Each row comes from the steps of one path. Every step used is in the known rows, and no mark comes twice. Write the path behind each row, first mark first.
(in the rows, 128 means zero)
Known rows
firab/zumas/kinet/libu/rado: [174 101  55 143 137  82 148 174 125  54 186 106 163 111  97  93 131  91
 122 147 124  75 101 139 129 162 134 158 156 146  90 142 110 157  91 128
 158 159 179 119 133 120 109 126 147 180 123 129 135 108 135 116  88 156
  89 142 123 128 136 112 160  80 133 142  94 143 205  79 149  93 153 186
 111 121 153 132]
vunak/rado/libu: [115 149  64 127 144 112 108 173  83  89 166  70 125  96 113 136 164 103
 122 148 129 139  72 146 121 147 132 127 163 128 132 128 120  90 114 108
 207 142 100 119 138 123 113 111 120 190 116 139  86  94 162 110 149 188
  70 126 102 149 151 109 161 105 155 135 156 117 147  51 143  99 151 141
  96 145 113 113]
firab/zumas: [150 144  49 135 149 119 114 171  93  73 184  72 146 107 109 107 131  90
 143 148 143 119  93 147 133 169 167 111 154 141  87 125  73 105 104 135
 162 173 148 135 126 145 100 109 131 162 126 122  82  98 126 148 139 165
  88 143 109 143 145 103 178 113 152 143 138 128 166  67 158  97 139 173
 106 126 133 108]
nera/libu/bibi/zumas: [119 128  97 138 162 119 152 178 110  91 134 120 163 113 113 130 126  80
 140 111 130 121 120 183 128 144 145 121 153 119 138 129 108 139  79 134
 155 137 200  85 154 108  88 107 123 129 123 131 101 132 152 135 132 143
  89 119 164  99 123  77 164 125 107 125 113 154 176 110 128 105  77 169
  99 123  95 155]
firab/zumas/bibi: [141 139  74 137 130  90 127 162  93  91 188  74 154 113  91  91 149  81
 132 132 138 115  93 143 130 151 163 125 136 132 116 134  94 120  84 132
 172 172 167 111 126 152  65  91 133 165 130 119 107 104 156 148 130 146
  73 150  94 141 121 101 172 155 143 138 120 140 182  79 158  74 164 183
 115 108 140  95]
zumas/bibi: [130 138  85 117 117 102 136 172  80 111 164 113 151 119  93 124 154  76
 152 105 146 133  90 154 127 147 178 116 128 121 160 123 108 109  87 118
 181 164 154 119 126 152  69  88  99 164 111 123 118 125 179 152 124 152
  61 143 101 119 109 107 172 156 134 112 129 142 174  75 141  76 116 143
 134 108 138 123]
nera/libu/kinet/zumas/bibi: [152  97 141 142 159  86 151 165 112  80 167 112 166 124 107 115 154  86
 143  90 126 108 108 149 147 161 134 139 138 125 163 129 130 137 111 129
 178 170 173 119 153 105  99 114 132 172 119 172 134 152 196 133  89 140
  60 126 134 113 169 118 176  87 150 108  98 152 180 100 139  81  78 206
 110  73 108 134]
nera/libu/rado: [141 105  89 138 167 104 143 172  99  88 188 110 163 135 113 120 161  97
 121 160 145 124 100 164 128 125 139 123 159 133 121 145 113 149 109 123
 198 182 152 119 141  98 132 141 105 177 115 126  95 131 122 142 147 197
  84 101 151 135 153 108 137 129 121 117  93 126 198  81 142  72  92 149
 105 129 123 141]
bibi/libu: [127 161  92 116 156 124 164 185  93 118 160 109 150 110 113 128 121 103
 151 142 122 156  93 161 129 161 174 129 161 119 135 134 101 124 108 133
 149 181 147 102 135 128 115  86 127 145  89 129  96 117 164 140 141 171
  68 110 113  96 136  93 168 150 135 138 156  99 164  99 150 111 112 155
 103 127 103 131]
nera/libu/kinet/zumas/firab: [154  95 138 154 170 110 141 166 125  48 162 107 160 111 123 108 125  91
 138 105 137  95 113 144 140 179 131 146 143 133 168 138 112 124 140 120
 176 159 164 127 154  97 115 117 111 194 110 173 133 146 176 113 110 147
  72 127 130 137 180 116 192  84 143 101 103 129 174  94 140  81  56 197
 101  83  83 143]
fesema/vunak/rado/libu: [106 130  46 101 123  97 126 186  84 124 155  70 115 101 109 124 157 116
 152 160 139 141  74 129 144 134 122 126 158 122 149 152 108  81 100 104
 175 160 133  97 131 125 106 116 135 188 105 160 106  69 164 104 119 189
  55 133 106 152 141 117 162  93 117 125 186 125 154  74 144 110 160 153
  99 117 123 130]
libu/koro/zumas/bibi: [164 142 107 159  98 108 172 190  54  74 177 147 171 112 123 101 137  85
 170  79 133 128  93 132 145 102 149 125 163 151 155 118  76 119 144 107
 174 156 192 125 149 142  91  57  48 164 111 107 104 114 169 138  96 167
  70 117 116  92 118 113 183  83 114  59 108 161 187  64 137  95 139 149
 125 135 136 150]
kinet/zumas/bibi/libu/rado/vunak: [183 139 157 162 156  92 175 147  86 130 179 159 173 109  91 128 137 109
 178 141 124 105 115 162  99 172 186 150 164 144 149 144  91 163  99 136
 155 166 144  94 117 118  94  97 146 138  99 135 134 131 166 105  75 173
  59 138 111 104 158 129 130 164 113 121 134 148 193  95 150 102 147 176
  99 101 123 143]
bibi/libu/rado/vunak: [146 144 105 131 155 107 171 176  72 120 179 137 161 116 115 127 146 114
 136 171 114 126 108 161  92 147 184 125 176 138 118 149  84 166 116 126
 151 162 120  97 133 109 105 111 133 145  73 110  99 121 131 115 132 183
  64 120 115 108 157 113 125 175  94 121 126 126 193 100 146 113 149 130
 109 138 122 162]
fesema/vunak/rado: [110 116  51 112 123 105 135 186  89 117 152 114 120 103 114 111 172 112
 166 130 161 151  84 138 141 136 120 130 151 130 117 149  91  86 102  93
 173 173 153  87 130 134 114 114 137 175 118 147 102  80 162 120 130 174
  55 149 103 140 124 118 162  74  97 102 186 126 152  61 160 121 135 153
 123 109 132 153]
kinet/libu/bibi/zumas/firab: [154 123  86 161 153 125 150 164 125  93 118 140 141 105 111 115 101  68
 132  95 130  92 127 167 112 151 149 167 152 121 156 116  87 138  77 143
 125 150 194  87 158 121  94  87 111 135 132 106 142 138 156 100  92 115
  71 158 150 129 101  65 167 110  89 112 113 142 190 124 165 105  75 166
 111 121  80 178]
koro/libu/rado/vunak/fesema: [161 109 136 148 123 119 176 221  65  83 195 130 147 125 126 111 150  90
 143 116 145 130  83 160 102  66 182 149 152 149 102 129  71 152 131 111
 179 129 139 127 132 123  93 106 140 150 100 116 101  94 133 117 125 169
  74 111 125 136 128 142 111  89  82  85 131 151 178  32 105 126 155 139
 125 174 157 162]
fesema/vunak/rado/libu/koro: [125 118  77 115 119  94 148 206  81  94 168  76 118  98 118 116 164 118
 149 164 137 121  80 121 145 129 121 123 157 143 146 138 118 100 123  90
 159 173 147  91 147 123 113 109 105 179  95 144 104  77 168  87 112 189
  56 123 102 141 152 127 168  65 104 105 185 139 161  66 147 106 149 154
 100 142 134 130]
libu/koro: [157 138 106 147 119 127 154 210  76  59 169 108 140 104 122 109 145  86
 153 129 146 133  92 143 130 154 164 120 166 156 124 115  91 121 144  94
 158 177 161 131 148 142 117  92  51 166  99 118  78 131 136 137 129 166
  91 110 120 120 155  99 179  74 123 101 138 137 174  56 133 103  90 147
 112 145 129 149]
fesema/vunak/rado/libu/kinet/zumas: [120 104  86 121 127  82 130 188 105 107 154  97 117  91 118 132 145 109
 175 135 130 120  81 134 159 157 114 152 163 138 160 145 115 106 116 107
 173 159 142 103 137 111 109 116 160 177 100 187 121  79 183  93  93 168
  46 143 112 143 175 128 174  38 136 104 188 150 157  69 148 119 160 188
 100 105 113 123]
zumas/kinet/libu/rado/vunak/beti: [148  85 127 138 132  94 199 182 112  67 145 163 127 131 110 103 158 105
 134 157 121  78  93 137 122 136 121 172 146 149 133 139 102 149  96 108
 152 129 148 101 150 106 118 138 132 173  84 124 160 118 142 102  84 166
  81 173 127 103 114 124 147  85  80  96 106 139 210  85 133 114 143 137
 117 112 158 192]
rado/libu/bibi: [121 159  85 120 122 105 128 210 107  93 147  82 121  93 121 139 130  57
 137 119 128 125  96 152 123 149 150 123 153 123 180 115 119 146  84 117
 185 138 132 125 141 123  86 106 103 147 115 108 114  99 158 124 114 167
  69 127 131 135 139  53 168 126 151 129 140 136 173  92 118  98 163 145
 100 155  90 113]
rado/vunak/fesema: [135 154 111 143 132 140 163 186  82  81 181 109 133 124 115 111 144 100
 140 134 142 141  87 146 107 119 165 146 131 148 139 105  65 112 123 116
 160 120 130 132 143 154  81  92 123 145  94 132 102 109 144 149 139 169
  81 143  99 140 134 125 146  77 104 114 126 125 133  27 111  99 154 144
  94 126 129 151]
libu/bibi/zumas: [114 148  69 131 142 132 139 191 102 104 123 149 144 114 116 126 120  62
 171 106 134 133 121 192 119 162 166 137 150 131 137 123  81 137  73 135
 152 126 176  91 136 127  77  97 117 119 115 117 105 140 163 135 121 143
  89 153 143 103 104  59 180 108 114 117 137 165 163  97 143 122 122 158
 116 134  93 139]
fesema/vunak/rado/libu/kinet: [100  99  57  92 128  94 129 203  90 107 146  81 116 109 116 124 170 108
 147 143 130 126  81 134 161 143 118 130 145 125 155 157 119 107 120  98
 177 162 129  97 146 114  95 121 146 184  92 165 110  82 179  98 118 172
  40 138  94 150 147 118 174  55 127 102 183 149 153  76 139 123 169 169
 107 116 120 130]
firab/zumas/bibi/libu/nera: [175 148  80 131 145  87 158 164 120 111 154  88 161 142  92 108 131 100
 141 150 101 121  92 155 141 163 165 146 153 128 115 148  77 173  87 136
 158 184 167  76 151 140  83  80 161 157 118 108 104 132 168 127 150 147
  68 144  89 116 121  94 168 165 167 147 104 140 195 120 147 107 151 191
 116  90 121 101]
firab/zumas/kinet/libu/nera: [181 129  60 135 138  92 153 172 147  52 152  88 138 150 106  96 127  88
 123 146 117  98  89 129 150 181 136 178 155 143  98 139  83 166  95 126
 148 160 184 114 153 140 109 112 138 172 112 141 149 114 153 113  93 134
  77 142 112 121 131  92 179  61 165 137  90 142 198  91 139 118 157 193
 104  91 129 136]
beti/vunak/fesema: [124 116  77 156  93 155 181 187 107 111 170  98 151 141 114 111 110  79
 161 143 167 175  62 166 140  96 134 145 125 142 120 121  86  88 115 111
 168 151 156 124 127 155 105  72 107 180 125 140  78 115 189 137 196 126
  90 123 109 176 135 116 155  24 122  98 146 115 134  55 125 116 131 179
  98 119 107 126]
firab/zumas/bibi/libu/rado: [166 133  70 146 145  81 148 169  98 106 187 112 183 104  81 101 131  98
 135 157 124  94  99 157 121 134 172 135 153 128 103 157 101 160  91 151
 173 198 174  94 124 117  80  91 156 163 127  94  87 121 160 128 144 168
  62 137  93 122 127 110 148 187 124 146 107 148 203 106 160  89 172 186
 114 120 134 118]
libu/kinet/zumas: [156 102 112 147 148 106 140 192  95  74 150 135 145 111 123 135 139  66
 184 108 135 129 103 155 146 190 143 146 166 143 147 126  85 115 127 126
 176 160 147 143 136 125 118 113 123 151  90 177 123 139 169 138 103 145
  69 141 127 122 177  94 191  26 172  98 153 156 160  79 144 120 120 188
 115 101 117 128]

Which path is each row?
[130 110 124 133 149 101 176 176  76  77 168 150 127 126 122 119 175 105
 155 163 143 119  97 148 107 127 149 123 154 154 121 148  86 156 113 108
 179 144 118 105 133 120 116 131 130 157  81 101  98 113 101 121 130 197
  88 166 116 129 137 113 126 133  90  86 129 129 201  57 134 118 156 128
 119 135 159 166]
libu/rado/vunak/beti
[149 104  77 125 137 102 164 185 110  81 163 145 148 119 108 106 144  85
 137 122 139 105 102 143 123 147 147 172 148 143 124 134 116 145 100 115
 172 151 167 115 136 109 127 132 115 176 103 140 154 129 150 117  71 161
  73 144 144 111 127 105 150  93 105 109 101 139 205  87 143  95 103 156
 118 104 133 176]
zumas/kinet/libu/rado
[163 117  73 116 123 121 167 190 132  76 139 127 121 160 109 115 145  75
 153 120 120 118  86 141 141 176 133 192 141 134 153 128  96 158 114 103
 163 143 179 115 154 133 116 115 115 172  92 150 174 143 162 117  94 136
  76 139 123  91 118  91 166  57 144 119 102 129 192 111 131 123 111 160
 115  83 130 159]
zumas/kinet/libu/nera
[187 101  89 144 157  97 146 154  94 100 178 140 140 110 119 127 139  72
 132 134 149 120 104 145 103 124 163 138 174 142 111 122 105 149  93 119
 181 194 150 115 149 121 146 135 109 171 122 127 122 126 123 115 113 165
  79 128 162 128 137  93 142  91 113 130 128 135 214  82 161  99 118 157
 108 135 131 164]
kinet/libu/rado
[114 133  59 138 134 146 138 163  67  76 184 105 164 120 137 107 111  91
 168  77 135 128 101 136 132 113 139 131 149 128 163 136  61  89 138 128
 177 128 169 137 109 146  95  81  85 192 106 128 129  97 153 134 100 169
  65 139 107 128 100  93 186 108 134  63 108 105 165  74 164  83 107 141
 121  92 107 158]
koro/zumas/firab
[108 152  54 126 153 119 117 191  93  96 145 101 138  95 112 143 144  84
 143 133 117 116  96 173 115 160 133 145 165 125 136 134 116 132  91 125
 188 130 133  93 147 111 105 111 138 148 121 128  91 101 173 101 146 163
  75 150 110 124 136  76 161 111 132 120 149 161 152  66 148 119 151 156
  96 142  83 114]
vunak/rado/libu/bibi/zumas
[158 153 106 116 143 102 173 180 103 127 145 121 157 157  90 123 145  88
 155 136 107 145  85 164 142 142 176 162 147 112 162 148  88 171 100 126
 158 168 177  88 148 126  84  76 123 160  97 124 122 157 185 134 164 151
  56 133 100 102 124  89 161 184 149 117 115 136 187 122 145 105 116 160
 121  95 112 127]
zumas/bibi/libu/nera
[122 157  74 131 124 109 172 154  74 134 183 134 188 118 102 119 127  94
 176  74 120 147  85 152 148 111 168 138 162 114 153 136  66 109 116 141
 162 157 179 105 123 143  67  54 118 146 110 113 120  92 197 140 101 167
  43 121 110  91  96 112 181 138 125  94 111 127 182  94 152 100 136 162
 113  98 119 145]
koro/zumas/bibi/libu
[174 149 138 145 154  98 160 150  98 138 167 148 171  98  87 128 123  98
 192 122 129 137 100 160 127 190 173 151 166 126 154 124  96 107 100 142
 144 185 167  98 123 139 112  85 130 148 112 145 124 113 194 140  92 145
  57 131 117 101 140 117 162 144 142 131 142 130 178  84 161 103  97 177
  98  89 113 127]
kinet/zumas/bibi/libu
[119 134  51 117 160 148 130 160  75 106 143  82 158 106 112 120 108  94
 180 144 135 114 114 177 119 165 175 126 122 123 164 135  82  97 113 149
 146 127 160 101 116 129  75  94 114 165 103 161 106 118 142 124 121 144
  81 146 113 143 105  82 185 143 116  97 120 113 151  86 165  87  74 147
 119 106  96 146]
bibi/zumas/firab
[192 144 136 153 154 104 165 159 111 125 148 143 163 148  90 125 132 101
 192 137 120 140  95 165 141 177 165 173 174 132 157 143  92 159  96 136
 150 181 166  93 137 135 112  86 124 143 109 163 145 142 180 119 122 142
  66 132 114 103 141  96 168 125 165 126 138 145 198 107 148 121 112 184
 100  79 111 118]
kinet/zumas/bibi/libu/nera
[155  99 162 146 133 109 188 220  68  71 156 154 126 128 130 116 155  93
 151 112 144 132  80 163 119  84 165 117 155 150 112 131  80 146 122  96
 169 140 134  97 127 120  93 114 139 156  93 116 105  90 107 105 115 173
  73 136 138 132 127 138 137 121  93  82 138 135 205  63 123 139 151 130
 133 179 158 168]
koro/libu/rado/vunak/beti
[121 124  62 124 146 107 119 195  76  68 155  83 124  99 114 134 174  91
 129 122 119 122  77 144 132 157 119 146 160 131 143 135 122 115 125 106
 209 150  97 131 151 111 122 127 136 184 102 150 104 116 180 110 140 167
  67 133  92 136 160 107 171  81 156 108 149 141 145  64 133 109 153 164
 109 129  99 118]
vunak/rado/libu/kinet
[ 91 109  82 101 119  96 178 195 102 125 138 107  88 115 107 104 150 104
 194 154 163 160  80 137 176 124 116 122 132 141 145 145  94  69  82 102
 148 186 165  77 128 140 111  99 127 176 105 148 112  77 138 135 140 179
  65 161 131 150 114 107 181 100 107 101 189 104 173  65 154 130 130 151
 117 111 139 150]
fesema/vunak/beti
[183 149 158 162 142  86 181 167 105 105 164 152 170 101  89 118 127  92
 171 113 128 123 102 151 130 181 169 152 173 148 148 115 106 114 123 129
 146 192 184  96 137 129 120  73  93 149 110 136 118 135 186 122  98 157
  68 125 117 103 170 125 178 124 132 117 137 146 187  89 154 107  92 182
  97 114 113 133]
kinet/zumas/bibi/libu/koro
[159 139  82 153 111 126 165 199  66  58 185 133 160 110 147 114 136  85
 167  78 135 139  92 136 140 111 143 117 179 159 125 113  62 108 163 100
 165 150 178 133 151 145 118  73  41 162  94 122  94 103 144 141  98 174
  97  97 125 103 138 105 182  42 120  69 117 141 169  51 134 108 127 155
 119 144 123 160]
libu/koro/zumas
[158 121 128 150 144 106 166 183  98  46 181 103 149 123 124 104 146  97
 104 132 141 126  98 137 131 126 133 102 158 148 122 109 111 120 144  96
 155 179 176 107 170 116 132 105  61 178 110 133  90 129 143 128 120 178
  95  82 135 121 163 117 177  83 120 117 105 127 182  69 127  77  65 158
 102 148 123 147]
nera/libu/koro
[143 143 138 135 154 106 192 183  82 102 160 154 140 115 108 124 150 121
 149 179 117 129 102 158 117 133 163 135 162 137 119 155  92 161 109 126
 155 164 120  85 133 107 106 111 149 145  85  95  90 115 124 108 151 196
  83 157 115 113 147 117 139 169  86 110 128 122 199  96 143 129 140 132
 111 138 123 164]
bibi/libu/rado/vunak/beti
[151 103  78 117 149 119 164 156  82  96 138 145 160 112 106 123 128 107
 165 157 109  88 111 165 110 150 167 156 137 140 139 143  93 164 108 141
 135 111 152  96 139 123  85 128 153 144  82 164 151 127 144  93  61 151
  80 154 138 103 116 107 152 111  79 108  93 159 185 104 140 104 132 151
 108 112 140 187]
bibi/zumas/kinet/libu/rado/vunak
[135 103  75 141 105 129 146 187  86  84 148  80 137 114 131 133 140  92
 128 145 126 142  67 148 145 150 113 123 143 130 137 141 119 126 135 101
 193 145 107 114 141 122  96 100 133 206 105 143  93 114 205  90 190 132
  77 131  92 162 146 112 169  57 150 108 155 140 152  87 140 114 162 191
 110 120 100 114]
beti/vunak/rado/libu/kinet
[180 143 151 171 156  84 186 156  96 121 179 167 176 111  82 124 131 110
 169 146 132 117 100 163 101 135 178 178 159 150 155 145  89 148 103 147
 157 168 150 114 125 121 115  92 152 142 115 137 119 127 185 112 101 166
  59 150 108 113 150 142 128 133 100 109 116 154 185  59 137 105 141 175
  88  85 125 144]
kinet/zumas/bibi/libu/rado/vunak/fesema
[145 128 121 167 164 136 135 155 106  86 176  98 146 100 114 113 120  87
 171 112 155 116 109 148 114 187 148 149 156 138 169 125  84  86 128 126
 159 154 155 135 107 136 118 102  93 176 116 153 137 124 145 125 102 153
  81 141 123 145 146 107 192 102 151 101 138 102 165  67 167  75  73 167
 109  88  96 146]
kinet/zumas/firab
[180 137 140 154 165  96 162 154  89 136 168 168 173 104  86 125 136  92
 181 138 141 125 110 177 120 179 179 162 166 138 152 137 104 151  98 145
 165 193 169  92 109 110 119  94 135 147 121 133 116 129 170 124 101 170
  59 148 120 113 157 122 149 144 127 118 131 143 202  91 164  93 120 171
 108  93 112 132]
kinet/zumas/bibi/libu/rado
[ 95 113  47 106 124 107 131 180 103 125 132  91 131  84 106 115 134 113
 162 143 121  91 108 159 148 143 126 145 129 112 185 169 115 106  79 124
 146 138 169  60 125 100  75 101 150 164 118 146 130  89 180  80 119 160
  45 161 106 149 112 106 168 124  90  98 163 152 163 109 160 100 141 160
 103 122  78 145]
fesema/vunak/rado/libu/bibi/zumas/firab
[134 116  86 157 109 157 148 173  95 106 158 116 152 128 119 127 150  96
 147 145 163 161  80 155 138 157 122 128 161 125  99 129 102  89 121 102
 183 162 132 102 130 132 110  96 112 196 113 129  79 115 179 108 189 130
  91 139  94 158 123 115 153  64 119 102 161 120 145  63 164 117 125 179
 117 124 117 139]
beti/vunak/rado
[140 127  80 115 133 113 164 184 116  79 152 113 142 120 109 105 136  89
 135 109 126 105  88 136 136 167 133 163 144 131 133 117 113 122 103 112
 154 145 168 118 137 130  98 114 109 172  97 151 165 116 173 126  82 139
  68 135 131 107 120 103 180  72 126 125 116 127 182  96 144 103  98 153
 107 102 139 163]
zumas/kinet/libu
[167 114 147 137 127 125 162 214  59  83 179 126 136 129 135 123 156  91
 130 104 138 127  92 160 106 111 192 108 153 135 121 135  79 168 136 106
 183 137 132 118 131 126  76 114 132 156  81 116 110  92 118 114  99 175
  54 119 144 131 124 131 131 130  90  91 137 147 195  71 124 120 158 130
 140 176 155 171]
koro/libu/rado/vunak
[ 96 118  83 121 150 112 164 191 116  80 136 131 167 121 110 119 130  84
 150 119 122 108 112 178 141 149 126 147 132 118 150 140 109 145  80 127
 132 116 213  87 145  99  75 113 130 133 120 149 134 139 191 125  92 139
  82 128 145  93 122  82 172 119 101 112  88 156 180 112 127  92  74 176
 101 109  91 155]
nera/libu/bibi/zumas/kinet
[145 140  83 121 161 114 162 188  81 122 168 134 161 108 108 130 131  97
 152 157 129 138  95 167 118 140 172 135 172 140 100 152 101 150 117 131
 177 184 144 104 123 102 131 111 122 142  94 111  89 121 138 135 140 196
  72 112 116 112 150  94 142 163 116 126 136 110 192  93 155 116 118 149
 106 140 105 144]
bibi/libu/rado
[122 135 141 130 134 121 183 176  83  85 148 114 105 121 125 110 163 101
 156 150 134 140  85 145 116 140 132 111 146 146 130 116  82  96 119 106
 160 140 117 103 139 148  90 101 125 152  90 118 109  96 126 130 130 174
  87 174 112 129 131 114 161 127 109  99 137 101 159  55 131 117 140 127
 111 125 146 161]
rado/vunak/beti
[153 102 111 155 156 116 135 186 103  63 158 118 150 113 118 116 124  73
 168  96 140 105 110 143 134 195 146 166 145 143 175 130 101 122 140 128
 176 158 157 142 132 123 101 109 108 181 100 162 134 143 160 119  97 132
  68 152 111 129 160 104 199  72 157  83 136 138 170  80 154  95  82 191
 125  82  90 146]
libu/kinet/zumas/firab
[142 109 114 150 158 109 160 175  94  74 200 108 160 129 116 109 155 111
 122 165 153 111 100 158  91  87 146 130 141 142 124 146 106 148 112 121
 184 144 154 129 152 107 123 133 140 171 116 128  90 118 131 125 134 199
  86 115 133 137 167 139 122  98  86 105  79 136 186  57 110  84 130 156
  91 127 132 164]
nera/libu/rado/vunak/fesema
[164 120  96 142 156 120 148 163 119 107 126 142 132 100 114 132  95  63
 147 104 135 113 124 168 125 157 152 139 155 121 134 102  89 139  77 142
 134 151 184  87 162 124 105  95 121 123 126 121 135 131 166 113 109 114
  80 142 164 107 121  66 168  78  99 137 131 161 183 118 159 125 109 169
 105 138  99 176]
kinet/libu/bibi/zumas
